What can hang from each mark:
k_727: k_47 k_238
k_238: k_727
k_180: k_157 k_489
k_47: k_23 k_727
k_23: k_47 k_157 k_238 k_489
k_157: k_23 k_180
k_489: k_23 k_180

Known rows, with every way that one mark hangs from another:
k_23{k_489{k_180}}: [-0.06  2.72 -1.60  0.54  4.09  0.33 -0.03 -3.05  0.06 -1.49  0.99  3.24
 -0.72  1.39 -1.74 -0.15  0.42 -0.46 -0.35 -0.59  0.69  0.07]
k_157{k_23{k_47{k_727}} k_180}: [ 0.88  1.88  0.18  1.43  2.02  1.92 -0.50 -0.76 -1.13  0.77 -0.76  0.61
 -0.40 -0.49 -0.27  0.11  1.52  3.43 -3.31  1.99 -0.06 -0.17]
k_727{k_47{k_23{k_157 k_489}} k_238}: [ 0.32  2.40 -3.14  2.88  5.75  1.64 -1.27  0.96  0.37 -1.15  3.85  5.61
 -2.72  1.81  1.16  0.92  0.22 -1.19 -1.30 -3.61 -0.08 -1.05]
k_180{k_157{k_23}}: [ 0.31  1.90 -0.72 -0.22 -0.79  0.87 -0.43 -2.31  1.43  0.63  2.22  0.83
 -1.49  0.03 -1.32  1.80  0.33 -0.79 -1.73 -0.15  0.18 -0.32]
k_47{k_23{k_157} k_727{k_238}}: [ 0.57  2.64 -1.59  3.10  3.80  0.86 -2.31  1.22 -0.65 -1.44  1.29  4.37
  0.12  0.45  0.02  1.16  0.95 -0.52 -4.24 -0.05  0.39 -1.17]
k_47{k_23}: [ 0.79  1.76 -0.68  1.66  0.76  0.12 -1.47 -0.84  1.11  0.03  0.27  1.22
 -1.40  1.48 -1.10  1.47  0.05 -0.92 -1.76  0.68  0.49 -0.53]
k_23{k_157 k_489}: [-0.34  2.08 -1.38  1.63  4.08  0.03 -2.43 -0.16 -0.58 -2.65  1.45  4.68
 -1.12  2.01 -2.45  1.14  0.57 -1.44  0.47 -0.38  0.03 -0.34]
k_23{k_157{k_180} k_489}: [ 0.73  2.80 -0.86  1.63  4.13  0.28 -1.68  0.00 -0.99 -0.64  0.83  4.58
 -1.61  1.79 -1.58  1.34  1.87 -1.35  0.08  0.05  0.19 -0.15]
k_727{k_47{k_23{k_157{k_180}}} k_238}: [ 1.92  2.62 -1.66  1.72  3.92  1.83  0.25  1.26 -0.15  2.41  2.87  4.30
 -2.33  1.27  2.98  1.03  1.65 -1.04 -1.94 -2.14  0.23 -1.13]
k_489{k_23{k_47 k_157 k_238}}: [ 0.16  1.65 -0.84  2.76  4.81  1.25 -0.48  3.58 -1.73 -2.22 -0.88  3.46
  0.17  3.45 -3.69 -0.32  0.53  2.51  0.12  0.56  0.01  0.40]
k_180{k_157{k_23{k_489}}}: [-0.18  2.28 -1.61  0.99  1.13  0.89 -1.16 -2.36  1.48 -0.66  2.52  2.08
 -2.34  0.27 -2.35  1.97  0.26 -0.81 -1.54 -1.03  0.10  0.06]
k_180{k_157 k_489{k_23}}: [-0.20  2.20 -3.29  0.31  1.01  0.02  1.02 -1.57  2.96  0.24  0.72  2.73
 -1.78  2.00 -3.71  1.52  1.89 -0.86 -2.03 -1.72  0.61  0.23]
k_238{k_727}: [ 0.69  1.29 -1.20 -0.94  1.78  0.11 -1.69 -0.43  0.54 -0.42  0.66  2.01
 -0.74  0.80 -3.44  1.98  0.30  0.43 -2.09  2.40 -0.01 -0.68]
k_489{k_23 k_180{k_157}}: [ 0.62  3.35 -1.61  0.49  1.78  0.40  1.78 -3.15  0.85 -0.04  0.86  2.04
  0.31  2.24 -0.94  0.15  1.94 -0.05 -1.98 -0.73  0.94 -0.23]
k_47{k_23{k_157 k_489} k_727}: [-0.51  3.45 -1.37  4.23  4.93  0.34 -3.84 -0.59 -0.79 -3.55  1.37  4.17
 -0.57  1.52 -2.10  1.20  0.75 -0.29 -3.77  0.44  0.31 -0.69]
k_47{k_23{k_157 k_238 k_489} k_727}: [-0.75  3.68 -1.30  4.40  6.19  0.51 -3.47  1.35 -1.29 -3.87  0.88  4.48
 -0.74  1.52 -3.77  0.77  0.00  0.59 -3.97  0.80  0.52  0.19]
k_489{k_23}: [ 1.22  1.21 -0.53  1.41  1.29 -0.24 -0.07 -0.29  0.22  0.13 -1.86  2.25
 -0.50  2.14 -1.84  1.37  1.13  0.44 -0.28  0.67  0.24 -0.74]
k_727{k_47 k_238}: [ 0.80  0.62 -3.04 -1.30  2.66  1.19  1.28  0.31  1.05  1.26  1.97  4.05
 -2.11  0.29  2.64  0.09  0.28 -0.28 -0.01 -1.97 -0.09 -0.98]
k_238{k_727{k_47{k_23}}}: [ 0.76  1.98 -1.85  0.25  2.83  1.22 -1.40 -1.07  1.32  0.34  2.76  1.46
 -2.17  1.43 -0.82  1.71 -0.14  0.75 -3.71  0.57 -0.10 -1.22]
k_238{k_727{k_47{k_23{k_157 k_489}}}}: [-0.08  2.96 -2.30  2.34  5.95  1.48 -3.16 -0.51  0.06 -2.20  4.38  4.00
 -2.35  2.50 -2.40  1.95  0.08  0.14 -3.31 -0.73 -0.29 -1.11]
k_23{k_157 k_238 k_489{k_180}}: [-0.63  3.56 -1.15  1.76  6.49  0.70 -0.72 -0.42 -1.63 -3.02  1.83  4.83
 -0.24  2.16 -4.02 -0.43 -0.12 -0.36 -0.21 -0.74  0.92  0.72]
k_238{k_727{k_47}}: [ 0.45  1.24 -2.18 -1.82  2.83  0.91 -0.44 -0.98  0.84 -0.04  2.54  2.39
 -1.75  1.01 -0.76  1.10  0.22  1.11 -2.01  0.83 -0.32 -1.05]
k_489{k_23{k_47 k_238} k_180{k_157}}: [-0.08  3.28 -2.29  0.83  4.05  1.63  2.26 -0.06  0.11 -1.33  0.46  2.06
  0.39  2.73 -2.40 -1.61  1.11  2.75 -2.01 -0.55  0.82  1.20]
k_489{k_23 k_180}: [ 1.20  2.45 -0.39  1.36  2.38  0.20  1.28 -2.43 -0.38  0.09 -1.02  1.99
  0.57  2.35 -1.41  0.11  1.25  0.50 -0.68  0.03  0.82 -0.58]

Rows:
[ 1.45  2.10 -0.26  2.60  3.61  1.19 -0.23  1.62 -1.68  0.04 -1.26  2.93
 -0.03  3.20 -0.97  0.25  2.71  1.78 -0.15  0.61 -0.04 -0.32]  k_489{k_23{k_47 k_157{k_180}}}
[ 1.16  1.40 -2.67  0.78  2.57  1.47  0.43  0.54  1.49  1.30  2.36  3.05
 -2.55  0.78  2.56  0.79  0.01 -0.31 -1.80 -2.24  0.14 -1.03]  k_727{k_47{k_23} k_238}
[-0.22  2.01 -1.68 -0.32  2.50  2.41 -0.81  1.00  0.57 -0.92  2.63  0.71
 -1.25  0.36 -5.18  1.25 -0.47  3.36 -3.92  1.53 -0.17  0.90]  k_180{k_157{k_23{k_47 k_238{k_727}}}}
[-0.46  1.95 -2.21 -0.45 -0.43  0.97  0.20 -2.84  2.94  0.93  2.85  1.22
 -2.49  0.00 -3.90  2.08  0.51 -1.40 -2.33 -1.76  0.47  0.36]  k_180{k_157{k_23} k_489}
[ 0.13  2.82 -0.59  2.68  5.94  1.69  0.89  1.42 -2.32 -2.27 -0.14  3.24
  1.32  3.65 -3.51 -1.44  0.70  2.70 -0.55 -0.10  0.60  0.53]  k_489{k_23{k_47 k_157 k_238} k_180}
[ 1.17  1.72 -0.73  1.12  3.45  0.16 -0.58  1.87 -0.28 -0.66 -1.38  2.49
 -0.52  1.97 -5.71  2.03  0.14  2.36 -2.67  2.53  0.23 -0.11]  k_489{k_23{k_238{k_727}}}
[ 0.19  0.84 -0.14  1.08  2.15  2.01 -0.27  1.46 -0.49 -0.40 -0.09  0.72
 -1.18  0.65 -3.37  0.21 -1.15  2.79 -0.47  0.93 -0.04  0.77]  k_157{k_23{k_47 k_238}}
[-0.02  1.20 -1.90 -0.56  4.19  1.38 -1.11  2.45 -0.18 -1.81  0.30  2.07
 -0.69  1.26 -4.78  0.37 -0.60  3.31 -2.00  2.57 -0.14  0.74]  k_23{k_47 k_238{k_727}}
[-0.88  2.88 -1.89  1.73  6.31  1.65 -0.78 -1.17 -1.40 -3.53  2.16  4.10
  0.16  2.75 -1.97 -1.38  0.75  0.71  0.03 -1.21  0.27  0.34]  k_23{k_47 k_157 k_489{k_180}}
[ 1.92  2.95  0.21  2.05  4.74  0.55 -0.94  2.66 -1.98  0.45 -0.72  3.66
 -0.26  2.57 -5.46  2.41  1.80  1.58 -2.73  2.48  0.34 -0.13]  k_489{k_23{k_157{k_180} k_238{k_727}}}
[ 0.74  2.40 -2.29  2.13  5.22  1.75  1.84 -0.11 -1.23 -1.19 -1.48  3.40
  1.71  1.07  0.46 -1.71  1.86  3.66 -3.31 -0.35  0.40 -0.45]  k_489{k_23{k_47{k_727{k_238}}} k_180}
[-0.66  3.38 -1.44  0.45  2.50  2.38  0.56 -3.86 -0.14 -1.31  2.40  0.50
  0.82 -0.22 -0.37 -1.19  1.11  2.87 -4.58  0.15  0.46  0.16]  k_489{k_180{k_157{k_23{k_47{k_727}}}}}
[ 0.78  3.79 -0.53  3.94  5.24  0.67 -2.11  1.91 -1.02 -0.73  0.85  4.09
 -2.24  2.23 -3.51  1.58  0.68 -0.66 -1.75  0.11  0.69  0.61]  k_47{k_23{k_157{k_180} k_238 k_489}}
[ 0.85  2.04 -0.25  0.58  1.60  1.18  1.05  0.04  0.76  2.79  0.08  1.47
 -2.88 -0.05 -5.23  1.88  0.22  0.37 -1.73 -0.08  0.82  1.12]  k_157{k_23{k_238} k_180{k_489}}
[ 1.26  2.36 -0.16  2.72  4.89  1.38  0.24  3.56 -2.17 -0.27 -1.54  3.38
 -0.27  3.25 -2.79 -0.07  1.93  2.54 -0.40  0.99  0.22  0.57]  k_489{k_23{k_47 k_157{k_180} k_238}}
[ 1.44  2.55 -1.62  0.85  3.84  0.49  0.99  1.54  0.69  1.72 -1.42  2.79
 -1.93  1.76 -7.44  2.54  1.56  1.97 -3.61  1.28  0.66  0.73]  k_157{k_180{k_489{k_23{k_238{k_727}}}}}
[-0.46  1.48 -3.91  1.48  5.66  1.39 -0.90  1.55 -0.19 -2.88 -0.21  4.90
 -0.64 -0.09 -0.14 -0.86  0.78  2.35 -2.29 -0.39 -0.24  0.05]  k_23{k_47{k_727{k_238}} k_489}
[ 0.45  2.47 -1.45  0.19  2.56  0.30 -0.27 -0.50  0.45  1.06  1.22  3.77
 -1.79  1.51 -3.16  1.53  2.02 -1.92 -0.80 -0.66  0.62  0.14]  k_23{k_157{k_180{k_489}}}
[ 1.59  3.08  0.38  2.57  2.04  0.50 -1.84  0.08 -0.58  0.98  0.99  2.45
 -1.26  2.00 -0.65  1.89  1.70 -1.51 -1.86  0.67  0.53 -0.61]  k_47{k_23{k_157{k_180}}}
[ 0.98  1.66 -0.36  2.08  2.99  1.96 -0.50 -0.46 -0.49  0.45 -0.03  1.52
 -2.25  0.68 -1.76  0.71  0.91  2.06 -0.38  0.05 -0.21  0.45]  k_157{k_23{k_47 k_489} k_180}
[-0.21  3.23 -0.52  3.34  4.22  0.45 -2.76  1.38 -1.25 -2.53  0.72  3.20
  0.09  1.28 -2.80  0.71  0.06  0.55 -4.14  1.70  0.67 -0.20]  k_47{k_23{k_157 k_238} k_727}
[ 0.31  3.10 -0.47 -0.29  0.43  1.28  0.97 -4.46  0.93  0.72  2.87  0.60
 -0.47  0.27 -1.03  0.77  0.54 -0.48 -2.26 -0.84  0.82 -0.14]  k_489{k_180{k_157{k_23}}}
[ 0.48  2.30 -0.98  1.68  4.74  1.48  1.83  0.63 -1.08 -1.15 -1.48  1.92
  0.67  2.86 -2.93 -1.60  0.40  3.47 -0.71  0.29  0.70  0.79]  k_489{k_23{k_47 k_238} k_180}
[ 1.44  1.97 -1.33  1.18  1.69  0.01  1.53 -0.67  1.27  2.31 -1.70  2.55
 -1.92  1.91 -3.40  1.76  2.52 -0.02 -1.22 -0.49  0.69  0.11]  k_157{k_180{k_489{k_23}}}
[ 1.36  1.81  0.24  0.59  3.16  2.41 -0.39  1.87 -1.02  1.34  0.09  0.59
 -1.43  0.25 -4.80  1.54  0.08  3.99 -3.03  2.80 -0.10  0.77]  k_157{k_23{k_47 k_238{k_727}} k_180}
[ 0.43  2.55 -1.34  1.22  4.00  1.47 -2.36 -0.39  0.09 -0.61  4.01  2.71
 -1.51  2.26 -1.39  1.84  0.20  0.05 -3.51  0.12 -0.16 -1.41]  k_238{k_727{k_47{k_23{k_157}}}}
[ 0.25  2.61 -0.27  2.75  3.30  0.56 -2.17  1.83 -0.63 -1.35  1.17  2.88
 -0.94  2.27 -3.34  1.26 -0.46 -0.80 -1.64  0.64  0.60  0.05]  k_47{k_23{k_157 k_238}}
[ 0.67  2.00 -1.04  1.58  3.59  1.29  1.56 -1.21 -0.59 -0.87 -1.03  1.62
  0.85  2.90 -1.26 -1.24  1.20  2.65 -0.56 -0.09  0.44 -0.10]  k_489{k_23{k_47} k_180}
[ 1.21  1.71 -0.26  0.48  0.28  0.91  0.74 -1.97  1.19  3.17  0.39  1.03
 -2.70 -0.06 -3.47  2.31  1.12 -0.55 -1.60 -0.59  0.52  0.19]  k_157{k_23 k_180{k_489}}
[ 0.18  2.94 -0.03  1.92  4.19  1.36  0.26 -1.84 -0.87 -0.88  1.06  2.16
 -1.13  0.69 -4.27  0.28 -1.10  1.02 -1.03 -0.48  0.83  0.78]  k_157{k_23{k_238 k_489{k_180}}}
[ 0.68  2.57 -1.26  1.23  5.70  1.80  0.95  1.03 -1.16 -1.49 -0.62  1.83
  0.92  2.70 -5.36 -0.42  0.32  4.55 -2.86  1.65  0.42  0.60]  k_489{k_23{k_47 k_238{k_727}} k_180}
[ 0.41  1.36 -0.83  2.58  3.54  1.05 -0.99  1.55 -1.21 -1.82 -0.55  3.04
  0.41  3.40 -1.98  0.06  1.44  1.62  0.19  0.21 -0.25 -0.51]  k_489{k_23{k_47 k_157}}
[-0.02  2.95 -1.26  2.28  5.77  1.41  1.34  0.14 -1.78 -2.31 -1.90  2.34
  1.72  1.90 -2.35 -2.16  0.94  4.79 -3.27  1.32  0.72  0.55]  k_489{k_23{k_47{k_727} k_238} k_180}
